Each row was made from one walk, in order. Every step used is in the known rows, and no mark comes twice. Write each row's walk.
Known rows:
nezom, rokim: [-0.07 -0.10  0.24  0.03  0.23  0.12  0.12  0.15  0.11  0.35  0.03 -0.30
  0.16  0.04 -0.09  0.18 -0.02  0.08]
dadem, sorut, besar, rokim: [ 0.00 -0.31  0.30  0.15  0.17  0.35  0.07 -0.54  0.23  0.31 -0.11 -0.14
  0.24 -0.20  0.06  0.23  0.02  0.28]
gimo, sorut, besar, rokim, nezom: [ 0.07 -0.12  0.15  0.11 -0.17  0.30  0.10 -0.52  0.27  0.38 -0.08  0.04
  0.23 -0.23  0.23  0.28  0.58  0.25]
rokim, gimo: [ 0.07 -0.26  0.11  0.03  0.20  0.23  0.15 -0.28  0.42  0.15 -0.09 -0.19
 -0.01 -0.08 -0.20 -0.01  0.22  0.21]
gimo, sorut, besar, rokim: [-0.05 -0.10  0.27  0.17  0.08  0.34  0.03 -0.52  0.26  0.43 -0.07  0.00
  0.16 -0.20  0.19  0.18  0.52  0.25]
besar, rokim, nezom: [ 0.15 -0.12  0.20  0.08 -0.09  0.17  0.10 -0.34  0.22  0.31  0.02 -0.08
  0.17 -0.21  0.04  0.22  0.30  0.16]
sorut, besar, rokim, dadem: [-0.07 -0.27  0.17  0.18  0.24  0.23  0.09 -0.54  0.29  0.33  0.00 -0.11
  0.45 -0.38  0.12  0.11  0.49  0.32]
nezom, rokim, dadem: [-0.11 -0.18  0.13  0.07  0.30  0.10  0.10  0.07  0.16  0.32  0.09 -0.30
  0.42 -0.16 -0.05  0.18  0.24  0.18]
gimo, sorut, besar, rokim, dadem: [-0.09 -0.19  0.18  0.17  0.16  0.30  0.00 -0.55  0.31  0.41  0.04 -0.03
  0.43 -0.38  0.23  0.16  0.74  0.31]
nezom, sorut: [-0.01 -0.08  0.31 -0.12  0.16  0.14  0.06 -0.02  0.19  0.19 -0.07 -0.09
  0.15  0.07 -0.12  0.13 -0.22  0.17]
besar, sorut, dadem, rokim: [-0.06 -0.31  0.28 -0.15  0.15  0.19  0.01  0.26  0.25 -0.17  0.08 -0.04
  0.11 -0.30 -0.13  0.23  0.05  0.29]
rokim, nezom, sorut, dadem: [-0.06 -0.20  0.13 -0.13 -0.02  0.00  0.08 -0.02  0.28  0.10  0.00  0.03
  0.11 -0.06 -0.05  0.21 -0.40  0.23]
sorut, dadem, rokim: [-0.05 -0.41  0.19 -0.07  0.19  0.07  0.12  0.21  0.21 -0.16  0.11 -0.07
  0.11 -0.18 -0.07  0.21 -0.15  0.26]
sorut, besar, rokim, gimo: [ 0.01 -0.28  0.11  0.25  0.20  0.36  0.14 -0.63  0.45  0.34 -0.18 -0.12
  0.08 -0.23  0.02  0.01  0.36  0.23]
besar, sorut, dadem: [-0.08 -0.11  0.31 -0.16  0.13  0.13 -0.01 -0.05  0.33  0.03  0.07 -0.05
  0.01 -0.28 -0.19  0.07  0.06  0.26]
rokim, gimo, sorut, besar: [-0.01 -0.23  0.07  0.07  0.10  0.38  0.13 -0.47  0.49  0.23 -0.19 -0.05
  0.09 -0.09  0.04  0.08  0.54  0.30]
gimo, sorut, besar: [-0.05 -0.14  0.20 -0.02  0.05  0.30  0.12 -0.35  0.31  0.23 -0.11 -0.02
  0.17 -0.07  0.07  0.17  0.47  0.27]

Write each row's walk:
[-0.06 -0.20  0.09  0.17  0.11  0.21 -0.03 -0.36  0.45  0.32  0.03  0.03
 -0.12 -0.26  0.05  0.02  0.27  0.26]
besar, rokim, gimo, sorut, dadem
[ 0.08 -0.06  0.27 -0.01 -0.07  0.17  0.03 -0.19  0.18  0.37 -0.05 -0.02
  0.22 -0.07  0.05  0.26 -0.06  0.15]
besar, rokim, nezom, sorut
[-0.07 -0.31  0.19  0.03  0.30  0.16  0.03  0.01  0.18  0.24  0.03 -0.34
  0.47 -0.14 -0.07  0.30 -0.08  0.24]
nezom, rokim, dadem, sorut
[-0.14 -0.18  0.04  0.11  0.16  0.15  0.01 -0.03  0.39  0.34  0.00 -0.11
 -0.07 -0.11  0.00  0.09  0.11  0.20]
nezom, rokim, gimo, sorut, dadem
[-0.03 -0.26  0.14  0.20  0.20  0.36  0.08 -0.54  0.42  0.40 -0.22 -0.08
  0.11 -0.13  0.05  0.04  0.11  0.24]
nezom, sorut, besar, rokim, gimo
[-0.09 -0.36  0.22 -0.11  0.19  0.07  0.07  0.29  0.18 -0.11  0.05 -0.01
  0.14 -0.08 -0.05  0.25 -0.43  0.26]
nezom, sorut, dadem, rokim
[ 0.04 -0.36  0.20 -0.06  0.25  0.18  0.04 -0.22  0.28  0.05  0.05 -0.23
  0.42 -0.22 -0.12  0.23  0.03  0.34]
rokim, dadem, sorut
[ 0.08 -0.25  0.20 -0.16 -0.05  0.16  0.10  0.21  0.17 -0.01 -0.05 -0.03
  0.29  0.01 -0.01  0.39 -0.15  0.19]
dadem, rokim, nezom, sorut
[-0.01 -0.50  0.03  0.05  0.24  0.18  0.15  0.03  0.41 -0.11 -0.02 -0.10
  0.00 -0.20 -0.12  0.11 -0.03  0.28]
sorut, dadem, rokim, gimo
[-0.02 -0.37  0.06  0.06  0.12  0.42  0.14 -0.24  0.43  0.07 -0.18 -0.04
  0.14 -0.13  0.08  0.20  0.55  0.31]
dadem, rokim, gimo, sorut, besar
[-0.05 -0.43  0.17 -0.02  0.24  0.26  0.13 -0.42  0.33  0.08 -0.10 -0.17
  0.48 -0.22 -0.01  0.24  0.10  0.39]
rokim, dadem, sorut, besar
[ 0.10 -0.29  0.18  0.10 -0.08  0.30  0.12 -0.53  0.27  0.26 -0.15 -0.08
  0.31 -0.22  0.11  0.34  0.12  0.27]
dadem, sorut, besar, rokim, nezom
[-0.13 -0.18  0.22 -0.12  0.17  0.00  0.04  0.00  0.26  0.12  0.02 -0.01
  0.06 -0.04 -0.11  0.10 -0.46  0.25]
nezom, sorut, dadem
[-0.01 -0.40  0.13 -0.05  0.22  0.28  0.05  0.08  0.46 -0.12 -0.02 -0.08
 -0.01 -0.32 -0.17  0.10  0.16  0.29]
besar, sorut, dadem, rokim, gimo
[-0.01 -0.20  0.15 -0.10 -0.05  0.21  0.19 -0.26  0.27  0.16 -0.20 -0.01
  0.30  0.01  0.04  0.27 -0.05  0.25]
rokim, nezom, sorut, besar
[-0.14 -0.39  0.14  0.08  0.28  0.27  0.13 -0.21  0.25  0.22 -0.10 -0.28
  0.53 -0.16  0.02  0.30  0.00  0.32]
nezom, rokim, dadem, sorut, besar
[ 0.05 -0.30  0.17 -0.18 -0.09  0.16  0.07  0.19  0.29 -0.15  0.05  0.01
  0.18 -0.31 -0.07  0.35  0.14  0.27]
besar, sorut, dadem, rokim, nezom
[ 0.06 -0.11  0.16  0.18  0.09  0.35 -0.03 -0.44  0.40  0.43 -0.04 -0.05
 -0.03 -0.18  0.07  0.06  0.61  0.20]
besar, rokim, gimo, sorut
[-0.01 -0.33  0.14 -0.10 -0.03  0.25  0.20 -0.03  0.23  0.01 -0.20  0.00
  0.37 -0.04  0.08  0.39 -0.07  0.26]
dadem, rokim, nezom, sorut, besar
